Every row comes from one small tree of marks. The marks that hang from a mark follow it in brackets, in the order of their numbers. Every link used is in the known rows. Which tree was each row made from?
(in the rows, 128 means zero)
Known rows:
Q975[Q155]: [141  75 125 112 133 184  83 141 135 105 110 154 110 107 159  88 146 100
 128 141 125]
Q209[Q918[Q158[Q155] Q977]]: [186 194 161 113 109 152 141 125 169 190 146  65 142 127 136 172 106 186
 112 114 121]
Q610[Q155[Q143 Q158 Q975]]: [ 78  95 115 140 149 132 122 156  99  73 123 194 125 130 149 106 145 103
 140 161 118]
Q155[Q143 Q158 Q610 Q975]: [ 57  59 127 143 175  77 169 150  96  59 116 206 119 103 102 115 139 101
 150 170 141]
Q143[Q155[Q610 Q975]]: [ 62  62 125 129 164 133 115 108  72  85  96 187  94  96  95  91 137  92
 139 151 135]
Q977[Q918[Q158[Q155[Q610]] Q209]]: [153 185 100 132  83  94 131 108 139 162 150  70 138 176 133 138 124 134
 125 105 130]
Q143[Q155[Q158 Q610]]: [ 59  85 132 117 165 107 105 179  97  89  83 175  95  81 116  87 129 114
 145 151 138]
Q975[Q155[Q158 Q610]]: [ 95  83 122 114 160 107 109 172 127  80 110 186 103  96 152  90 142 117
 135 151 127]
Q158[Q155[Q143 Q610]]: [113 100  90 120 127 101 114  83 124  99 131 181 131  94  88 126 145  93
 123 127 109]
Q158[Q155]: [150 119 107  99 103 148  79 123 154 127  96 149 137  99 128 111 141 112
 121 118 108]
Q209[Q918[Q977]]: [175 135 180  91 146 163 171 146 157 166 121  76 136 121 175 151 123 137
 130 151 139]
Q918[Q209 Q977]: [163 126 173 113 155 143 170 146 144 166 117  76 140 138 162 142 128 121
 127 111 145]
Q918[Q158[Q155[Q610]] Q209 Q977]: [153 196 146 138 131  86 149  98 144 181 154  83 141 140 117 169 108 175
 111  76 123]
Q977[Q918[Q158[Q155[Q610 Q975]] Q209]]: [140 170  98 143  90  92 151  94 123 148 155  90 136 187 116 141 123 133
 126 109 131]
Q158[Q155[Q143 Q610 Q975]]: [ 94  79  87 135 134  99 135  67 108  84 137 203 126 106  68 130 147  89
 125 134 111]
Q209[Q918[Q158]]: [172 167 168 106 111 168 129 155 151 164 118  77 135 135 174 117 112 152
 131 151 135]
Q977[Q918]: [158 111 124 101 106 149 107 151 138 129 100  94 135 133 180 111 138  98
 145 152 147]
Q610[Q155]: [134 135 125 100 128 156  69 133 123 113 100 148 130 122 205  91 141 102
 133 145 110]
Q610[Q155[Q975]]: [115 116 121 116 134 154  90 117 106  98 104 170 127 134 184  97 146  99
 136 150 113]

Write each row's tree:
[ 41  65 129 132 174 105 129 163  82  73  88 197  92  92  96  91 133 111
 146 157 139] : Q143[Q155[Q158 Q610 Q975]]
[135 179 143 151 137  85 170  84 129 167 159 104 138 151  98 173 111 172
 112  80 125] : Q918[Q158[Q155[Q610 Q975]] Q209 Q977]
[129 162 109 150 112  99 139  91 125 143 160 117 136 149  87 135 123 130
 116  96 117] : Q918[Q158[Q155[Q143 Q610]] Q209]
[ 81  58 111 137 166 113 128 154 115  65 137 197 102 100 118 103 147 100
 133 157 131] : Q975[Q155[Q143 Q158 Q610]]
[151 154 103 135  77 138  94 118 138 140 133 102 136 150 128 137 121 146
 129 119 131] : Q977[Q918[Q158[Q155[Q975]]]]
[157 149  97 142  78 144  91 117 139 142 149  93 140 143 116 143 122 133
 126 120 131] : Q977[Q918[Q158[Q155[Q143]]]]
[169 168 137 128  93 142 131 152 137 168 131  43 139 183 174 121 118 130
 137 122 153] : Q977[Q918[Q158 Q209]]
[175 182 135 107  88 160 117 129 165 170 132  87 138 135 141 130 114 159
 116 129 113] : Q209[Q918[Q158[Q155]]]
[168 178 152 131 116 138  88 122 158 173 128  96 144  99 127 164 105 190
 113  89 123] : Q918[Q158[Q155] Q977]
[128 150  89 161  97  96 164  83 112 136 176  98 136 188  89 150 129 117
 126 112 133] : Q977[Q918[Q158[Q155[Q143 Q610 Q975]] Q209]]
[115  76  92 136 116 150 122  94 123  95 130 182 133 114  73 126 147  91
 122 127 112] : Q158[Q155[Q143 Q975]]
[102  55 119 135 148 162 113 181 129  79 130 176 108 106 125  99 145 101
 131 153 130] : Q975[Q155[Q143 Q158]]
[169 179 157 125 114 151 162 113 156 179 150  84 140 139 120 176 108 184
 113 118 121] : Q209[Q918[Q158[Q155[Q975]] Q977]]
[ 93 119 125 119 143 127 103 173 114  87  97 184 125 129 183  95 141 118
 142 157 115] : Q610[Q155[Q158 Q975]]
[ 62  62 135 132 154 156 113 189  96  88  81 177  98 100 101  89 131 112
 143 152 140] : Q143[Q155[Q158 Q975]]
[161 165  97 148  77 138 133 116 138 160 167  63 143 184 111 144 125 121
 121 104 134] : Q977[Q918[Q158[Q155[Q143]] Q209]]
[168 176 187 137 142 142 149 148 144 186 132  50 142 145 160 152 103 169
 122  95 148] : Q918[Q158 Q209 Q977]
[155 177 149 152 123 131 157 107 144 179 151  84 142 157 105 168 109 175
 110  76 126] : Q918[Q158[Q155[Q975]] Q209 Q977]
[155 176 146 131 131 115 168  91 144 167 174  91 136 124 104 185 110 170
 111 123 122] : Q209[Q918[Q158[Q155[Q143 Q610]] Q977]]
[ 79  81 132 126 169  78 144 167 114  76 110 180 124  88 126 112 137 105
 146 162 140] : Q155[Q143 Q158 Q610]
[ 83  56 122 139 168 105 157  87  87  71 124 194 122 107 104 116 143  79
 143 161 138] : Q155[Q143 Q610 Q975]
[174 194 153 140 115 130 135 121 158 193 146  65 145 145 122 166 107 177
 107  71 125] : Q918[Q158[Q155] Q209 Q977]
